Each row was made from one small tree. The marks that hang from a mark follow it in brackets, in the order of their numbers. Every link used is in the known rows. Write each row's tree.
In the rows, zero is written as 128.
Known rows:
j552(j733(j270)): [131 145 162 132 150 113 113 132 109 133 102 118 163 119 157 176 150  87
 129 155 151 120 153 129  79 111 127 124  97 140  72 123 151 114 111 123]
j887(j154): [122 124 138 148 141 103 109 133  73 149 109 141 168 145 125 148  98 138
 121 115 140 143 142 150  82 120 144 142  95 140  72 150 173 122 124 169]
j840(j801): [113 127 130 162 150 111 114 118  80  98 143 114 155 142 126 155 131 117
  91 147 164 151 141 135 102  93 155 118 106 138  74 143 141 116  96 157]
j9(j733(j204 j210 j518)): [129 123 154 130 140 100 120 125 142  98 120 159 161 159 187 151 124  82
 126 157 136 114 148 108  62  90 141 110  68 152  70 127 137  96 131 143]
j189(j303): [117 156 166 152 155 111 111 122  89 127 119 117 147 152 163 141 118 103
 146 133 154 146 152 130  99 114 158 114 109 137  71 147 155  98 124 170]
j552(j733(j210 j270(j303(j487 j518)))): [143 136 169 136 151 114 130 142 120 127  88 126 162 108 193 182 160  81
 124 150 149 106 164 115  77  95 123 115  79 139  74 105 158 112 116 116]
j189(j303(j487 j518)): [122 138 156 165 156 121 135 119  77 138 113 116 136 137 191 137 129 101
 138 137 152 119 180 128 133 115 186 108 133 141  63 144 166 116 130 164]
j210(j733(j204 j270(j303(j154)) j518)): [163 135 151 122 140  97 147 128 121  98 106 158 141 140 190 164 147  92
 160 168 142 102 160 104  64 116 126 120  63 165  65 146 153 112 120 167]
j189(j303(j154 j487)): [114 127 154 158 137 132 126 111  66 141 121 103 138 153 178 140 111  91
 137 134 165 114 173 148 123 123 163 103 132 151  62 148 172 105 123 167]
j270(j303(j189 j518)): [143 135 126 178 149 110 139 125  83 109 101 107 145 132 148 180  96 111
 127 151 142 139 183 106  93 108 169 124  80 146  77 118 176 122 148 156]
j189(j303(j154(j887) j518)): [125 143 180 160 150 124 130 129  75 122 125 118 140 163 175 145 118  84
 131 148 160 121 170 138 132 129 176 101 132 131  64 161 164 103 116 172]
j552(j733(j210)): [139 142 170 131 158 122 110 135 109 125  95 131 172 136 157 160 157  80
 120 135 151 133 136 123  77 101 132 120  86 127  78 128 157 102 110 125]
j535(j733(j270(j303(j189)) j518)): [155 151 136 149 140 114 115 112 116  90 104 119 161 140 149 194 128 128
 118 176 147 124 157 114  65 114 117 135  78 141  79 111 155 105 129 142]
j634(j487): [137 119 132 158 169 111 126 114  88 101 131 124 176 154 139 140 116 137
 100 136 142 126 150 123  94 103 177 137 102 163  94 164 172 132 152 156]
j154(j887): [117 139 155 163 158 114 110 142  81 104 131 118 155 163 141 145 106 106
  90 143 153 173 132 133  89 140 174 120 116 134 100 160 156 104 149 155]
j552(j733(j204)): [142 152 146 132 148 113 115 136 102 121 104 133 160 137 160 165 143  80
 126 149 136 128 144 131  69 105 134 119  86 130  69 126 155 111 115 119]
j634(j487 j518): [127  95 121 156 166 105 133  88  99  83 138 145 167 151 148 152 122 157
  96 151 123 131 157 104 107 100 197 138 109 189  77 164 191 134 162 157]
j840(j801(j204)): [105 121 125 160 145 103 111 121  75 102 128 113 143 143 128 166 127 116
  85 133 167 145 141 119  96  95 153 108 102 132  83 145 149 120  93 164]
j552(j733): [136 150 151 141 155 121 109 122  95 130 102 122 163 134 138 165 141  86
 125 144 144 141 146 130  83 115 144 123  96 134  80 133 154 110 118 130]
j9(j733): [107 117 131 154 151 108  99  99 100 119 128 123 166 150 144 163 102 106
 134 154 140 146 163 122  85 112 168 121  92 170  78 138 136 109 147 158]
j535(j733(j204 j210)): [149 145 143 137 162 114  99 132 102  79 115 134 179 153 171 164 148 121
 110 154 147 132 128 121  65  89 115 132  73 127  70 126 156 104 129 130]
j9(j421 j733(j204 j210 j270 j518)): [112 131 168 109 153  91 115 115 165 106 137 140 173 133 210 165 105 100
 149 169 132  84 163 109  50  70 146  82  76 168  67 105  99  87 103 157]
j303(j518): [133 134 149 162 178 114 137 134  75 112 115 130 158 129 156 145 133 116
 106 151 155 128 163 112 128 108 178 128 107 133  70 155 161 135 132 159]
j9(j421 j733(j204 j210 j270(j303))): [107 129 151 124 156  85 104 114 145 105 137 120 180 125 211 183  89 109
 161 163 129 102 170 110  43  63 144  84  60 179  72  93 100  94 117 155]
j487(j634(j518)): [116 121 151 150 164  98 139 119  91  83 120 155 159 132 142 149 137 148
  96 129 144 140 148  84  85 105 178 144 108 153  82 153 189 134 159 153]
j801(j840): [126 124 145 139 172  92 119 130  55 111  99 106 131 124 136 151 115 153
 111 151 176 175 149 103  73 125 157 114  86 139  88 139 161 112 138 159]
j303(j154 j189 j487 j518): [128  80 128 177 131 152 162 114  55 148 116  87 128 140 166 153 100  84
 102 153 175  74 214 139 161 126 191 112 160 149  44 132 211 138 124 146]
j210(j733(j204 j270(j303) j518)): [161 143 148 124 144  90 143 131 129  96 105 162 141 135 190 164 152  99
 160 165 135 112 156  98  58 112 129 125  59 164  68 144 150 113 124 167]
j9(j421 j733(j270(j303) j518)): [110 138 143 135 148  96 113  88 140 116 132 115 169 128 173 187  77 118
 156 173 125 109 180 108  57  95 166  88  78 184  85 109  94  95 118 176]
j303(j154 j189 j487): [117  83 120 168 114 152 140 108  58 150 121  76 132 151 148 152  84  87
 107 139 179  96 192 152 128 131 168 113 150 158  55 127 208 120 130 147]
j303(j154 j189 j518): [135 101 150 166 141 140 150 124  68 128 118 100 141 148 140 160 100  85
 116 159 174  89 193 132 145 120 175 120 138 136  46 137 197 126 112 158]
j210(j733): [140 132 141 140 165 110 114 109  84 113 110 137 155 146 146 146 150 111
 156 141 148 152 149 113  89 127 164 133  90 163  75 171 155 116 132 180]
j303(j154 j189 j487(j634) j518): [129  82 143 173 130 143 174 119  59 136 111 104 129 137 166 152 112  93
  99 137 175  67 215 121 151 122 196 121 166 145  49 131 222 147 134 143]

Which tree is each row?
[151 147 172 123 149  99 131 158 133 110  93 143 165 115 205 183 163  74
 130 157 141  98 154 114  59  79 105 113  62 131  65 101 155 112 110 108]  j552(j733(j204 j210 j270(j303(j518))))
[133 137 151 156 160  96 134 140  98 110 111 117 158 109 174 177 121 122
 121 160 153 117 171 108  88 100 137 128  75 152  80 124 155 128 137 152]  j733(j270(j303(j518)))
[145 124 174 128 152  93 149 175 123  90 111 143 162 116 230 167 140  92
 116 159 161  74 156 106  68  66  97 111  50 138  57 110 165 119 121 131]  j733(j204 j210 j270(j303(j154 j518)))
[133 109 107 178 122 132 140 110  63 126 107  86 138 143 151 177  72  98
 119 142 154 124 190 131  96 122 158 113  96 164  77 115 189 119 148 152]  j270(j303(j154 j189 j487))
[148 131 131 170 155 114 145 127  61 103 108 118 157 138 153 173  98 107
 116 155 148 126 176 115 106 110 158 118  73 149  82 142 162 127 141 166]  j270(j303(j154 j518))
[115  85 128 177 112 154 137 117  60 142 126  76 125 166 150 153  77  78
  92 144 177 112 186 158 125 150 181 106 164 153  68 134 206 110 139 141]  j303(j154(j887) j189 j487)
[107 134 158 159 147 113 131 112  87 126 115 126 137 141 182 141 130 117
 133 124 148 130 171 117 106 114 180 116 131 153  68 141 181 111 144 160]  j189(j303(j487(j634(j518))))
[151 127 138 136 154  94 138 129 104 108 107 146 143 123 204 167 153 106
 163 160 138 111 173 103  76 109 145 125  74 173  60 140 158 129 134 159]  j210(j733(j204 j270(j303(j487 j518))))
[129 110 165 143 145 110 137 148 105 113 105 114 163 116 203 165 129 105
 110 141 173  95 160 115  81  86 109 115  72 155  78 115 167 114 131 143]  j733(j210 j270(j303(j154 j487)))
[156 139 158 117 148  94 137 131 127 101 108 164 144 136 189 151 162  96
 154 165 145 106 150 104  70 114 133 129  76 159  60 153 152 114 116 165]  j210(j733(j204 j270 j518))
[149 135 142 129 153  90 127 131 109 101 109 145 151 130 188 168 148 106
 167 158 139 125 159 106  60 108 131 127  62 170  66 141 155 119 132 163]  j210(j733(j204 j270(j303)))
[144 152 171 126 142 113 128 132 128 128  98 136 155 124 158 170 155  81
 121 162 147 107 151 122  77 115 124 122  94 133  75 125 149 106 103 127]  j552(j733(j270 j518))
[120 140 167 163 157 114 142 123  81 131 111 128 139 135 193 139 140 108
 133 126 151 114 183 115 123 113 189 115 135 140  65 143 177 122 137 160]  j189(j303(j487(j634) j518))
[115 104 129 169 132 128 141 119  80 136 110 100 136 135 150 149 108 115
 105 119 164 116 183 118 100 119 183 131 144 150  71 117 211 130 155 137]  j303(j189 j487(j634))
[111 131 169 160 135 128 133 122  72 128 124 113 134 163 179 140 114  92
 123 126 163 122 170 140 115 134 175 102 144 146  75 151 179 104 137 159]  j189(j303(j154(j887) j487(j634)))
[111 112 158 128 145  91 108 133 139 107 127 141 169 137 202 166 127  92
 137 158 148 105 156 113  61  80 125 115  71 163  63 114 137 106 131 132]  j9(j733(j204 j210 j270))
[147 147 127 146 143 105 104 125 108  86 115 115 165 138 168 198 124 127
 126 175 142 122 158 121  55  99 108 134  73 144  67 102 159 111 135 129]  j535(j733(j204 j270(j303(j189))))
[114 136 155 120 154  98 113 106 149 102 136 142 174 148 192 157  96 100
 145 159 126 105 156 111  56  75 164  82  74 161  75 115 100  84 110 163]  j9(j421 j733(j204 j210 j518))
[139 134 196 121 153 103 142 156 149 104 106 150 163 126 191 143 156  99
 100 149 172  93 133 102  77  87 107 122  79 129  75 131 155 102 110 147]  j733(j210 j270 j518)
[129 115 142 170 167 118 162 128  66 120 111 133 149 118 180 136 144 126
  90 130 154 104 186 100 132 109 200 132 134 143  77 147 185 155 156 145]  j303(j487(j634) j518)
[141 143 174 128 150 108 117 143 125 121  93 125 170 117 179 185 155  83
 128 147 151 118 149 116  62  93 109 118  68 136  78 108 153 103 113 118]  j552(j733(j210 j270(j303)))
[158 145 177 117 141  85 155 174 161  80 101 167 155 125 224 162 144  90
 109 159 150  83 139  93  40  70  86 112  36 132  72 105 155 101 120 132]  j733(j204 j210 j270(j303) j518)
[156 152 145 132 148 108 114 128 120  80 117 139 165 142 171 176 145 122
 110 181 144 106 141 120  65 104 106 134  79 133  70 122 149 108 120 133]  j535(j733(j204 j270 j518))
[140 125 169 125 144  92 138 174 126  89 113 137 163 124 222 166 131  92
 118 153 163  84 148 111  53  67  85 112  46 143  63 107 163 112 121 130]  j733(j204 j210 j270(j303(j154)))
[150 137 140 138 151 108 110 136 114  82 110 126 173 133 200 186 146 124
 115 163 147 113 147 116  53  84  97 129  62 142  70 102 155 109 134 121]  j535(j733(j204 j210 j270(j303(j487))))
[146 133 173 129 157  83 144 177 134  87 107 147 162 112 233 167 146 101
 117 153 154  88 153  97  59  63 100 116  47 136  63 106 160 119 128 130]  j733(j204 j210 j270(j303(j518)))
[120 127 166 168 142 134 140 122  66 136 124 109 131 157 193 142 116  83
 124 144 159 111 183 142 144 135 186  96 148 139  62 154 172 110 127 165]  j189(j303(j154(j887) j487 j518))
[127  99 126 180 144 135 151 117  74 146 109  96 129 127 168 150 114 101
 107 146 160 102 202 123 142 119 200 122 149 147  54 121 201 137 139 143]  j303(j189 j487 j518)
[148 134 152 149 156 115 108 125 111  88 105 113 175 131 172 194 143 127
 121 164 155 120 156 110  73  93 112 134  76 137  72 106 159 106 128 133]  j535(j733(j210 j270(j303(j189 j518))))
[143 117 126 175 149 120 163 124  56 107 105 120 148 129 171 167 106 114
 103 141 149 112 192 106 109 110 173 119  92 155  85 137 180 141 159 156]  j270(j303(j154 j487(j634) j518))
[127 116 111 177 132 113 143 110  84 108 103 109 137 130 156 180  93 126
 115 133 139 139 187 100  77 112 175 126  94 166  85 109 199 125 171 146]  j270(j303(j189 j487(j634(j518))))
